What can hang from each mark:
vekal: kela
nida: kela
bifik: luzenus
meva: kela
pumu: bifik zodug
guro: zodug
zodug: guro luzenus nida pumu vekal
luzenus: bifik zodug
kela: meva vekal

Known rows, with every way that one mark hangs from another:
vekal[kela[meva]]: [-10.9 -19.4 -11.0   4.6  -6.6  16.9  -8.4 -18.8  -8.0   2.4  -4.2 -21.5
  18.3  12.0   5.0  -4.5  -4.5  -8.5   3.2 -22.0  -9.2  -4.3  20.0  30.5
   5.6   0.0  -7.1]
bifik[luzenus[zodug[guro nida pumu]]]: [ -5.0 -14.1  -3.0  -9.8  11.8  43.4  19.3  -8.0   3.6   6.4   0.2 -18.1
  28.3   7.7   8.2  -2.8  -6.1  -5.7  11.1 -15.4 -20.9 -14.0 -19.5 -28.8
  19.6   3.7   1.2]
luzenus[zodug]: [ -0.5  -9.5  -5.8  -1.8   1.8  21.6  12.2 -12.6  -9.2   1.2  -2.1 -20.7
  22.7  12.0   6.1   4.2  -6.0   2.1   8.4 -15.0  -8.7  -4.5  -2.5  -0.7
  14.2   5.0  -1.1]
guro[zodug[nida pumu[bifik[luzenus]] vekal]]: [ -5.4  -1.7  -3.2 -16.3  28.3  36.3  12.1  -4.5   2.5   3.6  -4.5   2.0
  26.7   6.6   8.6  -6.0  -7.0 -20.6   6.0 -16.2  -8.5 -11.3  -0.9 -27.7
  12.5   0.3  -3.5]
pumu[bifik zodug[luzenus]]: [ -7.0  -7.4  -5.5 -11.5  18.4  23.1  11.8 -12.7  -2.1 -11.5  -8.0  -3.5
  19.6  22.5   4.2 -10.4  -2.1  -7.3  10.3  -8.6 -22.6 -10.7  -0.7   2.8
  15.2   2.8   8.8]
meva[kela]: [ -2.9   3.3  -4.7  -1.2 -10.0  23.7  -4.8 -15.0 -12.5   1.5  -2.2 -17.4
  19.5  14.9   7.8  -8.7  -1.8  -3.7   1.3 -21.1 -11.2  -2.5  21.7  -3.5
   2.3   3.5 -14.6]
zodug[guro luzenus nida[kela]]: [ -4.1  -3.3  -5.5 -17.1  13.8  39.5   9.8 -10.3  -1.9  12.0  -6.3   0.6
  30.1   2.3   8.0  -8.1  -7.4 -28.8  11.5 -20.6  -8.3  -7.3  14.9  -2.5
  14.9  -2.8  -8.8]
guro[zodug[pumu]]: [  3.7 -10.6  -3.5  -8.0   8.2  23.2  -0.4  -5.7  -5.0   2.6  -1.1 -11.8
  28.8  10.1   7.6  -4.1  -6.6 -11.0   4.6 -15.6   2.3  -1.1  -1.4 -25.8
   9.1   2.0  -0.9]
kela[vekal]: [ -2.9  -6.9  -5.1  -5.1 -11.9  11.7   1.8 -14.6 -11.5   2.3  -4.0 -20.2
  22.8  14.3   3.3  -6.4  -4.0  -1.9   5.5 -15.0 -11.0  -5.9  12.7   8.1
  -2.0   7.7 -14.5]
kela[meva vekal]: [ -5.3  -9.8  -9.3   1.7 -18.4  20.6  -6.2 -16.8 -14.1   6.4  -3.9 -25.3
  21.3  15.0   0.6  -5.4  -3.4  -1.4   6.4 -22.2 -19.4  -6.7  21.4  14.5
  -3.9   5.9 -19.6]
pumu[bifik zodug]: [ -7.2  -8.2  -4.5  -7.2  16.0  13.7   6.4 -12.2  -4.7 -11.0  -7.1 -11.6
  16.9  19.2   2.2  -8.0  -1.4  -3.6   9.5  -8.8 -15.9 -10.9  -5.5  -0.4
   8.5   5.0   3.0]
guro[zodug[luzenus[bifik]]]: [  3.4 -13.4  -5.5  -9.5   2.0  37.8   4.6  -9.9  -5.4  -0.5  -2.6  -5.5
  28.5  13.1  10.4  -3.9  -7.1  -9.0   7.5 -13.4  -8.2  -1.4  13.2  -8.0
  16.8  -5.3   8.4]
pumu[zodug[guro luzenus vekal]]: [  2.8  -9.4  -7.2 -19.8  20.7  39.8  11.9 -11.3  -2.2  -6.3 -10.1   6.2
  28.3   5.8   5.3  -1.1  -5.8 -15.8  20.1 -13.0 -12.1 -13.8  17.9  14.3
  26.1  -4.8  10.2]
zodug[guro luzenus[bifik] pumu vekal]: [  6.1 -27.0  -4.6 -19.1  11.1  57.7  25.7  -6.7   4.6   4.0  -3.5   1.4
  33.3   2.3  12.1 -10.7 -10.9 -21.8  12.0 -18.6 -20.7  -6.8   6.0 -15.2
  23.6  -8.0  14.6]
zodug[luzenus nida]: [ -5.9  -0.5  -4.7 -12.8  11.7  23.3   8.7 -11.4  -0.9  -0.4  -4.1  -0.6
  26.0   9.6   8.1  -2.6  -6.4 -17.1   3.4 -19.0  -6.3  -2.7  13.6   0.8
   6.1   1.1  -3.6]
pumu[bifik zodug[guro luzenus nida]]: [ -1.2  -7.9  -4.5 -18.2  28.9  35.5  15.5  -8.2   3.1  -7.6  -9.7  -2.2
  22.8  12.3   3.0  -9.3  -5.2 -15.0  13.7 -10.4 -18.1 -14.4  -0.7  -7.1
  15.3   0.6  13.1]
luzenus[bifik zodug]: [  0.0 -21.6  -6.4   0.9  -9.6  32.6  18.1 -11.6  -7.3   0.4   0.9 -26.7
  21.8  10.7   8.5   1.2  -7.8   6.9   6.9 -14.6 -20.4  -3.8  -8.0  -7.3
  11.9  -0.3  10.4]
pumu[zodug]: [ -3.9  -7.7  -5.9  -7.5   6.6  12.1  -0.5 -12.1  -7.0  -9.1  -5.1 -11.5
  21.6  12.3   3.0  -0.2  -2.5  -3.2  10.6 -12.7  -7.0  -8.2   2.8   5.3
   7.6   2.8   1.1]
pumu[zodug[guro vekal]]: [  2.6 -10.2  -6.1 -15.7  18.6  30.2   6.7 -10.7  -5.0  -5.7  -9.2  -2.2
  25.9   2.5   3.1   1.6  -4.9 -12.0  18.8 -13.4  -5.5 -14.1  13.1  11.3
  19.0  -2.6   4.6]
bifik[luzenus[zodug[guro pumu]]]: [ -3.8 -19.5  -3.0  -7.5   7.4  43.2  18.1 -10.2   1.1   5.2   0.3 -20.0
  28.4  12.0   8.6  -4.7  -4.9  -2.0  12.8 -13.4 -23.1 -13.4 -19.2 -24.4
  24.8   3.7   2.0]
luzenus[bifik]: [ -3.6 -21.5  -4.0  -1.0 -10.1  22.7   6.2 -12.9  -6.2  -2.1   0.3 -19.5
  22.2  10.8   8.8  -4.7  -5.4  -1.8   3.7 -16.0 -13.1  -1.1   1.6  -3.6
   3.4  -1.7   1.1]
guro[zodug[nida]]: [  1.3  -0.2  -4.1  -9.8  13.3  20.8  -2.9  -7.3  -6.1   1.7  -3.8  -8.1
  26.5   5.2   6.2   2.5  -6.6 -12.9   5.4 -16.8   8.5  -3.2  11.2 -11.9
   4.8   0.4  -5.7]
zodug[luzenus]: [ -3.6  -8.6  -4.7  -9.3   4.1  23.5   6.7 -14.6  -4.9  -2.0  -3.8  -3.2
  26.3  16.4   8.9  -5.0  -4.5 -10.6   6.3 -15.9  -9.7  -1.3  13.8   6.9
  14.0   0.9  -2.9]
pumu[bifik]: [ -7.0 -10.1  -1.9  -3.7  11.3  13.2   6.9 -13.9  -5.5  -3.3  -4.7 -13.3
  18.4  19.0   5.5  -9.5  -2.5  -7.1   3.8 -12.6 -10.4  -4.4  -1.1  -3.1
   6.2   6.0  -8.7]

Rows:
[ -2.4 -22.9  -4.2  -8.7  -3.9  34.9  16.7  -8.7   2.0  -0.1   1.7 -10.6
  27.7  14.5  12.0 -12.9  -7.8 -10.4   1.4 -17.8 -22.6   0.4  -7.0 -22.2
   9.3  -1.4  10.9] -> zodug[luzenus[bifik] pumu]
[-12.0   1.3 -10.0 -16.8  11.6  35.0  13.8 -10.9  -2.7  -1.0  -7.3   7.6
  23.7   3.6   7.2  -3.5  -6.4 -20.3  12.0 -18.3 -21.9 -13.0  14.9  11.5
  12.1  -6.6   4.0] -> pumu[zodug[luzenus[bifik] nida[kela] vekal]]
[ -4.6 -28.4 -11.7   0.4  -7.1  44.0  21.3 -10.9  -2.8   5.3  -0.4 -23.1
  21.2   5.1   9.3  -2.5 -10.9  -3.1   5.6 -21.4 -28.5  -7.6  -2.7   0.9
  14.6  -4.1  14.5] -> luzenus[bifik zodug[pumu vekal[kela[meva]]]]
[ -0.5  -9.0  -6.3  -7.6  10.0  29.4  20.9  -8.8  -4.8   4.0  -2.5 -11.8
  25.6   6.5   7.6   2.4  -8.5  -6.4   8.5 -18.4 -12.4  -6.7  -5.3  -9.9
  16.5   3.5   1.0] -> luzenus[zodug[pumu vekal]]
[ -3.0  -9.4  -3.4 -13.4  12.0  29.7   8.3  -4.5  -0.2  15.0  -2.1 -12.3
  29.6  -2.7   6.2 -10.4  -8.2 -27.3   7.0 -23.2  -4.2  -6.3  -8.0 -29.9
   3.2   2.0 -11.5] -> zodug[guro nida[kela] pumu]
[ -9.9  -0.4 -10.9 -17.4  19.6  26.5   9.9 -12.6   0.5  -7.4 -10.0   7.0
  22.2   5.0   5.6  -0.3  -6.8 -18.4  10.4 -16.6 -11.3 -13.5  21.4  27.9
  13.9  -3.7  10.0] -> pumu[zodug[luzenus nida vekal[kela]]]
[  4.2 -22.8  -1.5 -15.2  18.7  43.0  20.2  -7.0   4.8   2.3  -4.1  -7.0
  29.5  15.0   8.5 -17.8  -7.2 -19.0   9.0 -13.8 -18.5  -5.5  -9.0 -27.4
  19.8   1.9   9.0] -> zodug[guro luzenus pumu[bifik]]
[ -0.4   0.1  -4.7 -19.9  29.8  39.7  15.5  -4.0   2.3   2.4  -6.3   9.4
  28.7   7.7   9.4  -7.0  -9.4 -25.4   5.5 -17.4  -7.3  -6.8   8.1 -21.6
  14.9  -1.7   3.7] -> guro[zodug[luzenus nida pumu[bifik] vekal]]
[  5.6 -22.2  -6.0 -11.6   8.8  52.8  30.7  -3.3   2.2   7.0  -1.2 -17.3
  27.5  -5.1   8.8   0.5 -13.3  -9.6  10.0 -19.5 -19.3  -9.7 -11.1 -26.1
  14.7  -4.0  16.6] -> luzenus[bifik zodug[guro nida pumu vekal]]
[ -5.8  -1.7  -4.0 -14.7  18.8  21.5  13.2  -6.1   1.4   3.7  -3.3   0.1
  26.4  -1.3   7.5  -1.2  -8.5 -22.7   2.2 -23.9  -2.0  -5.9   3.7 -14.4
   0.7   2.0  -8.7] -> zodug[nida pumu vekal]
[  0.4 -21.2  -6.4  -7.0  -1.6  47.6  24.6  -3.9  -0.6  13.4   1.5 -25.8
  26.7  -1.3   8.5  -5.7 -11.6  -9.7   8.3 -19.9 -22.6  -7.6 -20.6 -33.9
  10.1  -1.8  10.0] -> luzenus[bifik zodug[guro nida[kela] pumu]]
[ -4.6  -2.7  -8.1 -16.3  16.2  27.4   9.8 -13.2  -4.1  -8.9  -8.7   7.3
  24.9  10.8   5.9  -0.1  -4.3 -12.5  14.5 -13.9 -13.5 -11.1  18.2  18.4
  19.3  -2.4   5.5] -> pumu[zodug[luzenus vekal]]
[ -1.2 -21.0  -9.8  -7.7   9.9  38.5   2.3 -15.9  -5.2   5.7  -9.2  -7.9
  24.6  -0.2   5.4  -1.8  -7.5 -19.4  14.3 -21.7  -5.7 -11.0  30.3  32.1
  20.1  -5.8  -4.1] -> zodug[guro vekal[kela[meva]]]
[  1.8 -10.0  -3.5 -12.5  16.5  34.0   9.1  -6.3  -1.0   0.8  -3.3  -3.8
  28.2  17.8   9.4 -11.7  -6.7 -15.0   4.9 -13.0 -10.0  -2.6  -1.8 -26.8
  16.4   1.2   5.9] -> guro[zodug[luzenus pumu[bifik]]]
[ -9.5   0.3 -10.0  -6.6   9.6  34.4  16.9  -8.4  -5.8  14.5  -2.9 -10.4
  24.5   0.6   5.9   1.4  -9.1 -16.9   7.4 -26.7 -17.5  -9.1  -0.1  -9.9
  10.0   2.0 -10.4] -> luzenus[zodug[nida[kela[meva]] pumu vekal]]
[-14.5  -8.9  -3.7  -8.2  17.3  23.6   9.3 -13.8  -0.4 -10.3  -5.7 -10.1
  18.0  22.8   4.1 -10.7   0.9  -1.6  11.8  -6.8 -27.6 -17.4 -12.1  -5.3
  15.3   4.6   1.2] -> pumu[bifik[luzenus] zodug]
[  1.7   0.9  -5.2 -14.2  15.5  30.7   2.4  -7.7  -3.6   1.3  -4.7   0.5
  28.9   8.6   8.3   0.0  -7.4 -16.6   6.3 -16.4   1.9  -3.0  16.4  -8.6
  11.8  -1.8   0.4] -> guro[zodug[luzenus nida]]
[-13.0 -14.0  -6.9  -6.7   7.8  37.4  19.0 -13.6   0.7   3.9  -1.5 -12.6
  24.2  11.6  10.4  -3.6  -5.3  -5.3   8.8 -15.2 -25.2 -14.7  -8.0  -1.7
  24.4   2.0   0.7] -> bifik[luzenus[zodug[pumu vekal[kela]]]]
[  2.0  -4.6  -3.4 -11.2  14.0  22.7   1.0  -3.0  -1.9   3.8  -1.4  -9.6
  28.3   4.8   6.9  -2.2  -8.0 -15.5   2.7 -18.4   5.0  -2.2  -1.8 -30.8
   2.7   2.1  -2.0] -> guro[zodug[nida pumu]]
[ -9.9 -10.5  -4.3  -9.6   9.9  43.9  18.3  -8.9   1.2  12.2  -0.2 -16.6
  28.1   6.9   8.5  -5.6  -5.6 -10.3  11.7 -17.0 -23.9 -14.9 -18.6 -27.0
  20.0   3.2  -5.5] -> bifik[luzenus[zodug[guro nida[kela] pumu]]]
[ -7.4  -2.1  -6.7  -5.4   5.7  23.9  16.4  -6.9  -4.5  11.7  -0.2 -18.6
  24.4   5.1   6.8  -1.8  -8.3 -11.6   4.1 -21.3 -12.8  -5.6 -14.9 -22.9
   5.7   5.9  -6.2] -> luzenus[zodug[nida[kela] pumu]]
[  3.5 -18.3  -2.9 -21.0  28.1  50.3  26.3  -7.5   5.1   3.1  -7.5   6.2
  30.4   9.0   9.5 -14.6  -8.7 -26.3  12.3 -15.9 -18.7  -9.6   3.8 -14.7
  26.0  -1.9   7.1] -> zodug[guro luzenus pumu[bifik] vekal]
[  4.9 -16.5  -4.4 -11.1  20.9  42.9  27.3  -7.0  -1.2   5.1  -5.2 -13.2
  26.1   6.1   6.5  -3.6  -9.3  -9.8  13.3 -15.0 -16.5 -11.0 -10.5 -18.4
  23.8   2.7   6.7] -> luzenus[zodug[guro pumu[bifik] vekal]]
[  2.9  -3.4  -5.0 -23.3  26.9  46.0  17.7  -9.5   1.6   3.9  -9.3  11.7
  31.3  -2.5   8.2  -0.3  -9.5 -28.1  14.4 -20.1  -4.3 -10.1  26.0   7.6
  20.5  -5.5   0.0] -> zodug[guro luzenus nida vekal]
[ -4.2 -16.1  -4.0 -11.0  13.2  48.0  21.8 -10.5   1.2   6.0  -1.9 -11.4
  29.3   8.2   9.3  -2.4  -5.7  -6.4  14.9 -14.5 -23.5 -15.8 -10.7 -16.6
  28.6   1.3   0.4] -> bifik[luzenus[zodug[guro pumu vekal]]]
[ -4.1   0.5  -5.0 -10.8  11.0  23.6  -0.1  -4.1  -4.9  11.1  -1.6  -7.6
  28.1   3.9   7.4  -5.6  -7.5 -22.1   3.4 -20.3   1.5  -3.3  -0.4 -28.8
   3.0   1.1 -10.0] -> guro[zodug[nida[kela] pumu]]
[-11.5   4.9  -8.5 -14.3  11.9  21.9   5.3 -11.3  -4.2  -1.1  -6.5   0.9
  23.8   9.3   4.7  -4.3  -4.1 -17.6  10.1 -17.0 -14.1 -10.1   8.2   5.5
   8.6  -0.1  -1.9] -> pumu[zodug[luzenus nida[kela]]]
[ -7.6  -7.5  -1.4  -8.9  17.5  15.0  12.9  -5.5   3.1   1.2  -1.5 -13.2
  21.6  10.3   6.0 -11.0  -6.3 -16.3  -2.1 -18.8  -9.0  -4.0 -15.3 -32.4
  -4.7   7.6  -4.8] -> zodug[nida pumu[bifik]]
[  6.7 -24.8  -6.5  -7.3   2.3  50.8  24.9 -10.1  -5.0   3.7  -3.3 -17.2
  26.1   0.8   8.7   3.0 -10.4  -1.7  15.4 -15.1 -19.0  -9.6   2.5  -1.7
  23.3  -5.7  13.5] -> luzenus[bifik zodug[guro vekal]]
[-14.6  -2.4 -10.4   1.4 -18.8  19.4  -6.9 -17.9 -17.2  16.2  -4.1 -19.7
  21.4  13.0   2.3 -10.5  -2.5 -11.8   7.4 -24.1 -21.5  -7.3  19.7  15.6
  -1.1   4.2 -30.6] -> nida[kela[meva vekal]]
[ -3.4  -7.5  -4.2  -5.9  14.7  24.6  21.9  -5.8  -0.3   3.2  -1.2 -20.3
  21.5  10.4   5.7  -3.2  -8.3  -5.6   2.6 -17.0 -15.1  -6.3 -20.7 -29.0
   5.7   8.2   3.3] -> luzenus[zodug[nida pumu[bifik]]]
[ -6.2  -9.8  -2.9 -10.9  19.5  22.8  16.6  -9.3  -0.6   0.4  -4.7  -2.6
  22.9  10.8   7.6 -10.2  -6.0 -17.7   4.2 -17.5 -12.9  -6.6  -2.8 -13.3
   9.3   3.7  -6.1] -> zodug[pumu[bifik] vekal]
[  5.5  -9.7  -5.4 -14.2  20.7  41.8  24.8  -4.3   0.1   7.9  -4.1 -11.1
  29.0  -3.7   6.4   3.5 -11.4 -14.3  11.8 -20.1  -7.9 -10.3  -5.7 -19.4
  17.0   1.4   5.2] -> luzenus[zodug[guro nida pumu vekal]]
[ -5.0   1.4  -5.8 -17.4  20.4  34.7   9.4 -10.0  -5.2  13.6  -8.6   3.8
  28.3  -8.0   6.2  -1.4  -7.8 -31.1  14.0 -22.9  -0.8 -11.9  20.8   6.4
  12.4  -3.8 -17.9] -> zodug[guro nida[kela] vekal]
[  2.5 -14.7  -1.6 -19.0  26.4  42.7  22.1  -3.8   8.6   3.8  -4.4  -4.7
  29.3   8.4   7.8 -15.2  -9.0 -24.8   6.1 -17.2 -15.1  -6.9  -9.3 -33.9
  11.9   2.0   8.1] -> zodug[guro luzenus nida pumu[bifik]]
[  0.7 -25.7  -5.8  -0.2  -9.1  34.6  22.3  -7.4  -3.0   2.4   3.5 -28.7
  23.6  10.1   9.4  -3.4  -9.2   4.5   4.1 -16.5 -23.4  -2.8 -21.4 -26.4
   9.5   1.2  14.2] -> luzenus[bifik zodug[pumu]]
[ -5.0 -14.4  -2.6 -10.5  13.0  27.6  17.2  -9.5   2.3  -1.0  -2.3  -5.4
  25.2  21.1   9.4 -16.9  -5.4 -15.1   1.8 -15.0 -20.7  -2.3  -9.2 -22.1
  11.6   4.7   3.1] -> zodug[luzenus pumu[bifik]]
[-11.2 -16.9  -6.6 -14.7  27.4  40.8  15.0 -14.4   2.9  -6.8 -10.9  -2.8
  19.7  12.5   4.9 -11.0  -2.6 -12.3  18.3  -7.5 -26.9 -24.4   1.6  14.8
  28.0  -2.1   9.1] -> pumu[bifik[luzenus] zodug[guro vekal[kela]]]
